Known rows, with every step that occurs
X -> J -> L -> N -> A -> M: -.54  .60  .06  .74 -.03  .06 -.05  .00  .17 -.05  .10  .22 -.31  .20 -.05  .05 -.05 -.10  .01 -.11  .30  .19 -.25  .01 -.31 -.14 -.25  .33 -.09
N -> A -> M: -.47  .39  .12  .64 -.14 -.07  .07  .06 -.08  .08  .11  .10 -.36  .21 -.05 -.04  .12  .10  .11 -.08  .41  .13 -.18  .00 -.15 -.01 -.22  .22 -.32
Q -> B: -.27  .30  .14  .09 -.17 -.24  .33  .34  .06  .34 -.30  .35 -.35  .44  .11 -.24  .22  .13  .16  .19  .17  .12 -.26 -.17 -.40 -.05  .00 -.05 -.20
N -> L -> D: -.42  .32 -.09  .19  .12  .04  .20  .14  .20  .27 -.13  .30 -.44  .15 -.08 -.05  .37  .17 -.07  .06  .27  .47  .04  .07 -.30 -.02 -.34  .05 -.50
D -> Q -> M -> X -> J -> L -> Z -> A: -.22  .55  .11  .62  .14 -.02 -.09  .25  .29 -.09  .19  .23 -.21  .39  .16  .00 -.03  .01 -.12  .02 -.17  .15 -.17 -.01 -.75 -.27 -.14  .28  .09
U -> M -> X -> J -> L -> N: -.32  .57 -.23  .32  .16  .04  .15  .09  .27 -.11 -.19  .47 -.27  .20  .06  .03 -.18 -.01  .01  .03  .03  .28 -.30 -.01 -.56 -.17 -.26  .05  .12
J -> L -> M -> X: -.12  .59 -.20  .15 -.10 -.02  .20  .17  .18 -.05 -.01  .14 -.48  .49  .19 -.14 -.07  .08  .11  .11  .30  .35 -.12 -.18 -.38  .03 -.34  .06 -.03
D -> Q -> M -> X -> J -> L -> Z -> A -> N: -.34  .55  .03  .75  .15  .04 -.14  .32  .16  .02  .14  .30 -.15  .25  .26  .08 -.13 -.06 -.23 -.01 -.16  .10 -.22  .14 -.65 -.19 -.27 -.06  .02
L -> J: -.23  .42  .13  .26 -.12 -.07  .21  .42  .21  .10 -.17  .37 -.26  .04  .01 -.23  .14  .12  .24  .01  .30  .27 -.20  .07 -.32  .02 -.36  .19 -.23
N -> A -> M -> X -> J -> L -> D -> Q: -.19  .59  .01  .33  .03 -.01  .14  .17  .23  .10  .05  .23 -.44  .60 -.11  .02  .19  .15 -.07  .06  .31  .40 -.02  .07 -.51 -.17 -.15  .24 -.13
A -> N -> L -> Z: -.43  .39  .10  .61  .24  .11  .05  .18  .22  .08  .04  .34 -.13 -.20  .16 -.05  .23 -.08 -.05  .01 -.10  .24 -.07  .06 -.35 -.13 -.33 -.02 -.30
Q -> D -> L -> N -> A -> M -> X: -.37  .41 -.05  .64  .05  .08  .11 -.01  .02 -.05  .09  .34 -.33  .48  .06  .05  .01  .08  .15  .08  .32  .26 -.21 -.12 -.26  .01 -.29 -.10 -.07
Z -> L: -.59  .37 -.04  .32  .05  .02  .06  .12  .19  .17 -.03  .26 -.40  .24  .06 -.10  .10  .23  .00  .04  .12  .29 -.16  .10 -.35  .09 -.38  .09 -.34
N -> L: -.42  .31  .01  .27  .12 -.04  .12  .16  .11  .26 -.04  .34 -.44  .12  .01 -.05  .28  .19  .15  .03  .22  .30 -.17 -.09 -.31  .02 -.30  .08 -.35
N -> A -> M -> X: -.39  .40 -.10  .54 -.11  .03  .13  .05 -.08  .03  .20  .14 -.44  .31  .05 -.03  .08  .15  .16  .08  .44  .18 -.19 -.06 -.26  .01 -.33  .00 -.12
A -> M -> X: -.32  .40 -.06  .37 -.13  .03  .25  .13 -.02  .03  .06  .18 -.41  .35  .02 -.14  .04  .23  .20  .12  .39  .20 -.18 -.05 -.25  .07 -.36 -.05 -.12
J -> L -> Z: -.34  .48  .10  .35  .25  .02  .16  .13  .43 -.10 -.06  .21 -.16  .07  .18 -.20  .03 -.12  .02  .01 -.09  .21 -.04 -.14 -.39 -.10 -.15  .18 -.03
X -> M: -.33  .47 -.05  .26 -.18 -.29  .27  .33  .01  .16  .00  .34 -.37  .48 -.08  .07  .05  .35  .13  .06  .21  .10 -.32 -.03 -.39  .02 -.16  .15 -.30
L -> N -> A -> M: -.51  .43  .08  .75 -.07  .03  .04 -.02 -.01  .03  .02  .15 -.25  .07 -.02  .02  .12  .00  .00 -.09  .34  .15 -.20  .05 -.19 -.15 -.19  .19 -.30
N -> A -> M -> X -> J: -.40  .54 -.10  .53 -.19 -.02  .08  .19  .05  .03  .23  .36 -.48  .38 -.07  .03 -.04  .21  .28  .14  .34  .16 -.28  .02 -.45 -.05 -.39  .21  .01
X -> J -> L -> Z -> A: -.36  .50  .07  .61  .14  .03 -.16  .15  .45 -.10  .14  .20 -.19  .09  .16 -.09 -.05 -.13 -.04  .00 -.06  .04 -.19 -.01 -.61 -.16 -.25  .31  .05
D -> L -> Z -> A -> M -> X: -.30  .42  .01  .70 -.01  .12  .06  .02  .13 -.16  .16  .25 -.23  .31  .08 -.08  .08  .03  .22  .09  .19  .14 -.12  .03 -.37  .03 -.41 -.03  .02
U -> M -> X -> J: -.17  .44 -.23  .24 -.11 -.17  .27  .30 -.05  .03 -.01  .52 -.44  .39 -.08 -.02 -.07  .37  .28  .17  .14  .18 -.31  .07 -.57 -.04 -.35  .05  .00
D -> L: -.35  .29  .00  .29  .12 -.16  .27  .13  .15  .11 -.29  .56 -.26  .35  .03 -.04  .15  .18  .50  .10  .10  .19 -.08 -.08 -.23  .16 -.26 -.09 -.14
D -> L -> Z: -.29  .36  .12  .50  .21 -.05  .24  .12  .30 -.06 -.16  .50 -.06  .11  .11 -.10  .22  .00  .34  .08 -.17  .19  .04 -.02 -.31 -.03 -.21  .02 -.11

Rows
-.25  .40  .06  .18  .06 -.04  .21  .23  .19  .29 -.19  .27 -.35  .44 -.10 -.06  .40  .33 -.16  .09  .14  .42  .06  .22 -.46 -.14 -.15  .11 -.47 => Z -> L -> D -> Q
-.42  .58 -.13  .61 -.13  .05  .05  .14  .11  .00  .17  .41 -.39  .26 -.03  .09 -.04  .13  .19  .13  .28  .18 -.30  .06 -.49 -.15 -.37  .17  .01 => L -> N -> A -> M -> X -> J
-.15  .62 -.17  .31 -.20 -.10  .18  .29  .17  .02  .01  .56 -.44  .55  .00  .01 -.03  .24  .44  .22  .17  .29 -.19  .00 -.50  .01 -.43  .14  .03 => D -> L -> M -> X -> J
-.16  .62 -.17  .26 -.27 -.10  .19  .33  .13  .06  .06  .41 -.48  .47  .01 -.04 -.05  .27  .27  .21  .22  .25 -.23  .02 -.53 -.07 -.40  .20 -.04 => L -> M -> X -> J
-.40  .63 -.09  .40  .00  .05 -.04  .13  .35 -.10  .17  .24 -.47  .49  .04 -.07 -.24 -.01  .12  .04  .26  .18 -.29 -.10 -.52  .05 -.40  .26  .23 => Z -> A -> M -> X -> J -> L
-.54  .50  .06  .71  .02  .07 -.01 -.06  .12 -.04  .05  .11 -.28  .15  .02  .01  .01 -.13 -.05 -.14  .33  .19 -.20 -.04 -.22 -.11 -.20  .23 -.18 => J -> L -> N -> A -> M
-.54  .42 -.13  .53  .22  .03 -.05 -.05  .25  .06 -.05  .23 -.30 -.01  .19  .10  .03 -.14 -.06 -.06  .19  .17 -.22 -.11 -.36 -.19 -.10  .11 -.12 => J -> L -> N -> A
-.52  .31 -.03  .60  .15  .07 -.17  .15  .09  .26  .07  .29 -.33 -.04  .14  .04  .14  .01 -.08 -.05  .18  .16 -.27  .09 -.37  .03 -.43 -.11 -.34 => Z -> A -> N -> L
-.14  .58  .05  .33  .00  .02  .09  .20  .28  .07  .01  .18 -.39  .63 -.12 -.04  .15  .15 -.11  .08  .26  .35 -.04  .12 -.59 -.15 -.21  .24 -.09 => Z -> A -> M -> X -> J -> L -> D -> Q
-.10  .34  .09  .10  .02 -.14  .32  .29  .11  .32 -.29  .26 -.31  .40 -.10 -.09  .40  .34 -.05  .12  .19  .33  .05  .12 -.42 -.19 -.03  .06 -.44 => L -> D -> Q
-.42  .49  .10  .37 -.06  .06  .06  .33  .30  .08 -.03  .38 -.31  .09  .02 -.21  .13  .11  .08 -.03  .24  .40 -.19  .19 -.36  .08 -.52  .25 -.28 => Z -> L -> J
-.33  .56 -.11  .29 -.06 -.05  .20  .38  .09  .17  .06  .51 -.48  .67 -.07  .10  .06  .43  .01  .17  .02  .44 -.12  .16 -.66 -.14 -.33  .15 -.15 => Z -> L -> D -> Q -> M -> X -> J
-.31  .55 -.10  .37  .00 -.04  .16  .42  .01  .23  .08  .57 -.46  .53 -.04  .17  .07  .33 -.01  .14  .04  .42 -.15  .13 -.62 -.15 -.35  .00 -.18 => A -> N -> L -> D -> Q -> M -> X -> J
-.10  .60 -.08  .28 -.16 -.12  .20  .34  .16  .04  .02  .58 -.45  .75 -.01 -.03 -.11  .29  .33  .22  .16  .32 -.22 -.09 -.50  .03 -.38  .14  .00 => Q -> D -> L -> M -> X -> J
-.19  .50 -.19  .50 -.11  .08 -.04  .18  .02  .08  .17  .21 -.44  .26  .21  .00  .06  .07 -.02  .08  .29  .30 -.20  .03 -.44  .00 -.50 -.08 -.22 => Z -> A -> N -> L -> M -> X
-.36  .33  .11  .69  .16  .07 -.15  .10  .27  .05  .15  .19 -.17 -.09  .15 -.08  .24 -.03 -.07  .00 -.02  .10 -.15  .04 -.52 -.17 -.27  .19 -.24 => N -> L -> Z -> A
-.23  .54 -.21  .27 -.17  .04  .13  .16  .09  .03  .07  .20 -.48  .43  .15 -.10  .04  .22  .04  .14  .25  .39 -.13  .02 -.40  .04 -.47  .04 -.22 => Z -> L -> M -> X
-.43  .59 -.19  .32  .17  .12  .08  .10  .43 -.04 -.15  .45 -.30  .16  .13  .02 -.16 -.05  .03  .09  .08  .24 -.27 -.08 -.54 -.17 -.26  .07  .15 => M -> X -> J -> L -> N
-.50  .52 -.25  .56  .17  .09 -.08 -.01  .28 -.01  .09  .33 -.38  .10  .18  .16 -.06 -.10  .02  .04  .20  .20 -.28 -.09 -.49 -.20 -.20  .12  .06 => M -> X -> J -> L -> N -> A
-.19  .52 -.20  .36 -.10  .06  .11  .21  .00  .11  .08  .27 -.46  .29  .18 -.03  .09  .12  .04  .11  .29  .38 -.16 -.02 -.36  .02 -.49 -.11 -.24 => A -> N -> L -> M -> X
-.40  .32  .11  .77  .20  .04 -.11  .22  .17  .05 -.03  .37 -.05  .12  .24 -.03 -.07 -.09 -.10  .00 -.10  .01 -.19  .09 -.36 -.01 -.29 -.24 -.19 => Q -> D -> L -> Z -> A -> N
-.34  .55 -.06  .38 -.20 -.02  .18  .26  .10  .04  .11  .39 -.45  .43 -.08 -.05 -.07  .27  .30  .17  .29  .17 -.27  .04 -.45  .00 -.42  .16  .01 => A -> M -> X -> J
-.45  .50 -.14  .58  .04  .14  .05 -.06  .11 -.10  .15  .14 -.39  .26  .12  .02 -.03 -.05  .04  .02  .38  .24 -.21 -.10 -.31 -.05 -.32  .02  .01 => J -> L -> N -> A -> M -> X
-.46  .60 -.18  .36  .04  .11  .11  .07  .34 -.01  .11  .20 -.52  .42 -.06  .01 -.01 -.02 -.05  .04  .36  .41 -.02  .02 -.38  .00 -.39  .21 -.07 => N -> A -> M -> X -> J -> L -> D
-.30  .63 -.05  .34  .18  .00  .13  .22  .29  .02 -.17  .47 -.27  .42  .09  .09 -.11  .06 -.06  .05 -.07  .33 -.24 -.06 -.64 -.29 -.11  .12  .08 => D -> Q -> M -> X -> J -> L -> N
-.34  .66  .07  .50  .10  .11  .12  .14  .43 -.23  .16  .28 -.23  .24  .08 -.15 -.09 -.10  .09  .05 -.02  .24 -.10 -.07 -.48 -.10 -.32  .28  .15 => A -> M -> X -> J -> L -> Z
-.32  .61 -.02  .38  .20  .07  .13  .18  .48 -.16  .09  .34 -.25  .19  .15 -.13 -.08 -.08  .11  .11 -.08  .24 -.10 -.11 -.54 -.13 -.27  .22  .17 => M -> X -> J -> L -> Z
-.41  .58 -.15  .35  .01  .13  .05  .11  .40 -.05  .08  .18 -.46  .44 -.05 -.06 -.05  .00 -.10  .05  .32  .36 -.06  .07 -.46  .01 -.43  .20 -.03 => Z -> A -> M -> X -> J -> L -> D
